In the rows, zero is written as 100.
Known rows, with every step that occurs:
F U G: 91 109 90 96 104 105 94 92 104 120 89 99 108 112 89 101 105 100 103 110 94 108 110 128 92 98 102 107 107 82 108 119 118 91 89 71 118
A P X: 83 115 102 95 138 105 87 73 122 96 97 116 83 96 91 111 117 117 99 105 114 125 123 131 90 107 106 96 88 106 104 73 107 117 102 100 115
X P A H: 91 87 107 89 119 87 83 101 93 92 97 111 103 93 68 94 88 107 80 99 87 93 100 132 109 99 121 113 74 91 88 95 88 93 105 86 107
G H A: 91 112 100 105 119 90 105 102 109 104 108 113 92 95 96 88 104 121 97 123 86 109 113 120 123 85 117 102 95 103 96 106 105 108 90 99 113
P Q: 79 121 73 88 114 106 95 87 105 113 75 116 98 119 85 87 91 87 107 110 95 112 119 109 117 83 96 110 95 78 104 103 86 92 97 65 110
U G: 98 122 84 98 99 114 101 87 107 119 87 103 95 108 74 101 96 103 101 113 98 103 114 123 99 91 108 101 92 82 103 116 96 97 101 77 117
H G: 91 109 99 109 111 111 95 81 117 111 101 114 97 104 84 87 89 100 104 116 105 111 110 110 103 86 116 110 96 86 96 111 93 101 105 84 101
U F: 72 116 86 87 118 119 113 91 103 109 92 109 91 109 104 88 98 104 106 109 102 110 108 122 120 101 107 96 87 102 110 97 83 106 106 77 124
F U G H: 96 111 90 98 102 96 98 111 102 116 95 100 108 107 94 104 109 123 100 107 83 103 106 130 112 97 113 105 109 96 114 106 124 100 80 84 128
Y X P: 104 126 84 77 104 114 75 97 111 97 82 100 98 120 70 93 94 98 91 106 80 85 94 128 101 100 112 117 81 69 110 99 85 95 110 69 110
H A P Q: 80 124 93 92 131 93 102 84 112 116 96 124 92 72 87 82 122 92 114 134 96 129 139 115 116 104 109 105 102 97 89 104 105 89 94 89 102
X Y: 109 122 78 108 132 93 87 81 104 111 70 109 89 112 97 95 89 90 106 96 109 104 118 129 95 79 92 108 101 87 108 106 88 96 103 79 115
U G H A: 102 115 97 107 104 94 111 104 109 121 110 107 95 81 80 95 115 126 98 132 82 106 116 123 117 97 122 102 95 100 98 117 109 106 93 106 118
G P X Y: 110 111 78 109 154 94 82 78 104 105 91 103 94 116 93 116 112 128 110 87 101 106 112 139 92 107 99 110 96 94 112 74 93 119 101 117 128
H A P: 89 121 108 103 131 95 102 82 115 102 107 119 84 76 94 89 118 102 107 128 104 124 133 125 104 101 115 95 99 104 88 105 113 99 95 92 106
J P: 92 127 87 103 122 99 96 87 95 97 87 98 106 123 95 76 88 79 118 86 99 89 126 119 102 67 111 98 94 89 92 100 101 97 93 67 109
P G: 101 113 97 99 110 114 96 87 117 115 93 104 95 113 80 86 79 92 103 110 111 92 107 118 97 74 99 111 92 76 100 109 97 102 104 81 104
X Y L: 116 104 79 107 147 86 95 76 103 111 77 107 97 122 101 104 78 69 102 88 114 100 125 121 86 79 93 109 102 86 103 122 92 95 120 70 122
L Y X P G H A: 116 123 105 88 110 100 77 120 116 123 111 95 107 83 63 71 116 105 93 131 86 74 86 128 107 130 114 124 82 78 86 107 92 101 108 115 100
A H G P X Y L: 123 82 103 110 169 77 91 89 113 109 114 116 101 97 98 121 98 118 98 80 104 110 114 119 94 118 132 110 94 114 100 83 94 124 119 125 124
G H A P J: 114 116 107 116 136 97 117 107 111 99 111 117 82 76 99 95 123 144 118 129 92 128 120 136 129 96 112 95 111 110 103 97 124 110 71 122 121
J P F: 69 119 88 93 139 106 105 85 99 106 88 105 103 118 99 70 99 84 115 88 101 106 118 118 103 84 114 95 88 105 101 96 100 101 112 80 115
F U G P Q: 92 116 69 86 110 103 97 100 91 126 92 102 123 113 83 101 120 112 121 110 72 106 113 124 116 116 109 114 112 74 109 104 114 87 77 80 126
L Y X P: 98 133 84 79 106 115 64 100 106 107 78 98 104 118 70 85 104 86 96 105 94 82 86 130 98 128 102 112 80 66 95 100 77 94 112 74 109
G Z: 80 124 91 101 109 117 101 100 106 83 74 112 102 117 96 96 89 89 106 96 112 98 120 133 120 93 105 105 94 75 107 93 78 109 91 80 112
J P G U: 113 115 85 105 111 109 101 88 107 109 103 102 108 118 92 85 86 99 140 85 104 71 124 123 95 71 108 102 91 75 90 104 99 106 104 78 95
U G P X Y L: 129 98 75 107 153 91 97 73 102 123 100 95 105 113 82 134 112 113 106 89 100 97 120 134 78 120 106 109 96 91 107 103 100 114 120 115 139
L Y: 82 125 89 98 115 110 84 89 103 111 81 107 99 119 91 85 96 87 105 103 115 102 104 123 102 106 91 96 91 81 89 106 85 99 101 74 113
J P F U G: 72 111 91 92 130 100 104 93 94 126 92 95 121 109 97 76 119 86 117 94 92 110 116 125 89 103 116 101 103 101 106 111 126 91 102 83 120
J P X: 85 113 95 101 136 98 88 77 103 99 96 98 104 122 92 88 102 95 109 83 105 102 122 124 87 79 108 103 85 96 94 83 103 114 102 92 110
H A: 86 112 100 105 122 98 101 86 110 109 103 112 92 100 90 83 100 97 100 125 97 113 118 119 104 86 107 104 93 88 89 118 101 100 102 88 105
L Y X: 103 142 90 85 108 115 79 102 111 111 74 103 98 115 86 85 102 74 105 105 106 104 97 119 105 117 97 106 81 72 106 104 76 96 109 68 109

Rows:
115 115 81 110 128 120 108 98 97 97 97 104 96 132 90 105 97 139 126 101 89 105 98 137 123 91 100 100 104 77 114 94 103 108 74 100 131
G P J
64 102 113 92 151 83 109 104 113 109 114 122 95 71 117 84 143 127 103 124 90 141 117 131 118 123 123 95 111 134 108 91 138 105 91 112 122
G H A P F U
109 102 123 87 105 101 84 123 106 82 97 113 115 69 63 89 99 86 91 106 89 93 102 130 121 132 144 135 72 74 100 90 63 97 111 104 89
Y X P A H G Z
119 106 85 109 119 114 108 106 93 116 102 93 113 122 88 111 116 140 128 107 80 109 97 145 111 109 102 106 119 73 118 110 128 99 66 102 136
F U G P J
118 95 79 107 168 86 91 73 103 106 98 101 102 127 97 125 102 108 106 80 105 101 118 131 84 107 100 110 96 94 106 91 97 118 119 107 136
G P X Y L
107 105 85 101 103 119 98 86 120 114 100 114 93 117 88 104 85 116 123 103 108 86 108 123 99 82 99 104 87 70 100 107 90 110 109 82 98
P G U
95 78 118 99 118 90 83 95 102 101 112 115 108 76 62 87 91 109 84 112 90 99 99 123 106 106 135 122 79 93 80 104 87 94 110 99 95
X P A H G
79 108 75 88 110 125 115 91 105 109 98 119 91 113 112 105 102 128 128 101 98 103 110 127 121 109 105 89 83 95 112 94 77 114 114 77 117
G U F
68 86 97 89 126 90 98 108 103 127 117 105 113 83 81 87 137 141 85 131 65 106 94 138 105 130 124 111 102 109 99 113 130 101 103 122 125
X P F U G H A
123 123 91 81 99 110 81 116 119 105 96 96 100 106 65 90 92 116 90 111 78 68 85 127 112 96 119 125 81 77 113 91 93 106 104 91 110
Y X P G H
82 117 95 100 99 112 101 108 102 102 80 101 118 108 95 102 108 90 109 102 103 101 118 141 105 112 106 112 109 71 112 108 103 99 83 83 117
F U G Z
107 116 95 82 112 105 67 95 92 108 86 92 114 101 57 83 110 75 96 114 94 89 89 133 95 133 100 127 71 58 89 112 72 81 121 79 101
L Y X P A
94 99 99 108 132 112 89 79 116 107 122 109 101 109 80 107 112 137 108 109 96 112 103 121 101 115 123 111 90 94 100 80 98 123 102 121 113
H G P X
108 92 108 93 119 83 101 115 84 109 110 102 119 86 84 108 115 119 106 99 78 108 107 135 117 124 130 110 96 94 105 102 116 90 82 94 124
F U G P A H
90 110 87 69 110 107 88 120 109 119 92 99 112 101 78 98 129 129 86 112 62 100 80 135 107 135 125 119 92 96 129 96 115 98 110 95 130
Y X P F U G H
94 123 106 103 128 87 106 101 114 98 112 119 84 71 99 93 122 125 105 126 93 118 128 127 124 101 124 92 101 119 95 91 116 108 84 105 115
G H A P
94 105 103 104 110 85 105 110 104 124 114 103 109 86 94 94 123 123 100 128 77 112 113 129 110 103 116 109 110 99 100 121 130 98 81 103 119
F U G H A
104 96 78 95 101 119 84 85 116 108 105 110 100 118 70 103 86 130 113 104 95 65 98 135 92 92 102 110 85 65 91 102 90 108 112 87 99
X P G U
91 104 111 101 114 99 96 102 119 105 101 124 93 91 92 89 84 107 94 104 103 114 108 108 116 90 133 101 90 106 96 97 92 107 99 88 102
A H G
100 105 113 100 130 77 99 103 84 93 95 104 111 92 90 75 88 76 108 81 97 99 126 120 114 76 127 103 80 101 87 97 96 91 97 77 104
J P A H
109 91 86 107 162 86 87 65 111 112 85 106 95 122 98 117 92 84 92 85 119 111 123 125 70 91 89 112 92 93 106 105 94 113 129 95 124
P X Y L
109 121 95 107 131 116 106 90 112 96 88 115 82 101 94 101 105 119 121 109 108 124 117 137 111 92 97 93 108 92 111 94 112 102 80 91 120
A P J
71 111 98 85 130 107 105 88 113 124 92 113 97 82 97 99 135 109 107 115 102 133 117 134 94 130 114 94 108 111 114 101 130 94 102 88 125
A P F U G
91 101 92 96 125 104 89 89 102 116 110 94 114 117 86 120 129 139 107 101 86 109 102 140 90 126 111 109 101 88 111 88 124 113 87 108 131
F U G P X
91 128 89 101 94 122 107 101 106 101 77 106 105 103 80 105 100 93 108 105 108 94 123 135 114 105 111 106 93 72 108 104 81 106 92 87 116
U G Z
109 97 102 112 122 103 101 82 95 106 121 104 113 92 72 93 103 110 118 119 91 108 111 119 113 108 126 119 89 79 91 108 91 95 103 101 105
H G P A
102 71 106 101 109 95 85 95 103 99 119 125 106 80 69 103 95 132 105 105 86 93 100 128 108 113 133 115 74 87 81 101 80 102 117 101 88
X P A H G U
92 93 128 108 115 97 104 112 104 86 98 122 110 70 84 89 91 86 101 104 111 113 120 122 127 110 135 118 83 88 94 96 71 103 99 105 93
P A H G Z
73 106 89 67 126 111 77 100 111 108 85 103 107 119 88 86 115 99 89 104 78 108 82 132 92 123 110 120 90 84 122 98 108 93 118 77 117
Y X P F U
105 117 85 113 156 82 79 72 99 108 82 96 102 113 97 90 104 88 114 74 110 100 130 132 77 79 97 111 96 98 98 84 98 110 105 103 112
J P X Y
103 112 105 112 165 79 86 68 119 113 101 116 81 65 96 102 134 110 104 117 114 132 137 138 78 113 101 107 99 113 94 88 109 111 107 128 108
H A P X Y
117 121 92 80 101 118 77 97 120 110 91 94 100 111 58 86 89 94 94 112 89 73 90 126 91 96 110 128 81 62 106 104 88 95 115 79 100
Y X P G
116 96 106 112 177 62 98 82 118 107 112 115 88 71 106 115 128 112 97 108 109 124 140 131 89 113 111 105 102 128 97 92 117 120 114 129 125
G H A P X Y L
100 109 104 101 121 101 99 109 111 98 113 120 99 96 91 97 94 130 106 98 88 105 102 114 130 106 144 97 93 107 99 82 94 111 89 100 114
A H G P
74 102 90 88 119 101 108 108 106 123 95 108 106 103 99 98 121 128 96 110 85 119 98 128 112 113 115 101 103 111 122 102 122 105 98 96 133
P F U G H
69 112 91 68 130 112 67 104 106 118 81 100 114 118 87 77 125 88 92 105 91 105 75 134 91 150 100 115 88 80 107 98 98 91 120 82 116
L Y X P F U
115 99 103 112 155 84 81 94 114 107 109 118 93 85 93 111 110 138 103 87 99 114 107 128 102 119 130 111 94 116 105 65 92 126 100 136 117
A H G P X Y
105 97 123 110 129 78 99 99 92 101 111 107 115 76 82 68 91 78 112 94 98 105 124 110 110 84 140 112 84 103 79 103 96 91 102 92 90
J P A H G
94 97 113 95 122 86 98 100 97 96 92 116 96 92 85 95 86 94 91 99 101 114 113 120 115 87 117 106 77 97 98 101 86 95 102 81 107
P A H
124 121 106 116 123 101 122 108 111 115 113 111 87 62 83 103 133 148 118 138 87 124 123 140 124 110 118 95 111 107 104 109 127 107 72 129 124
U G H A P J
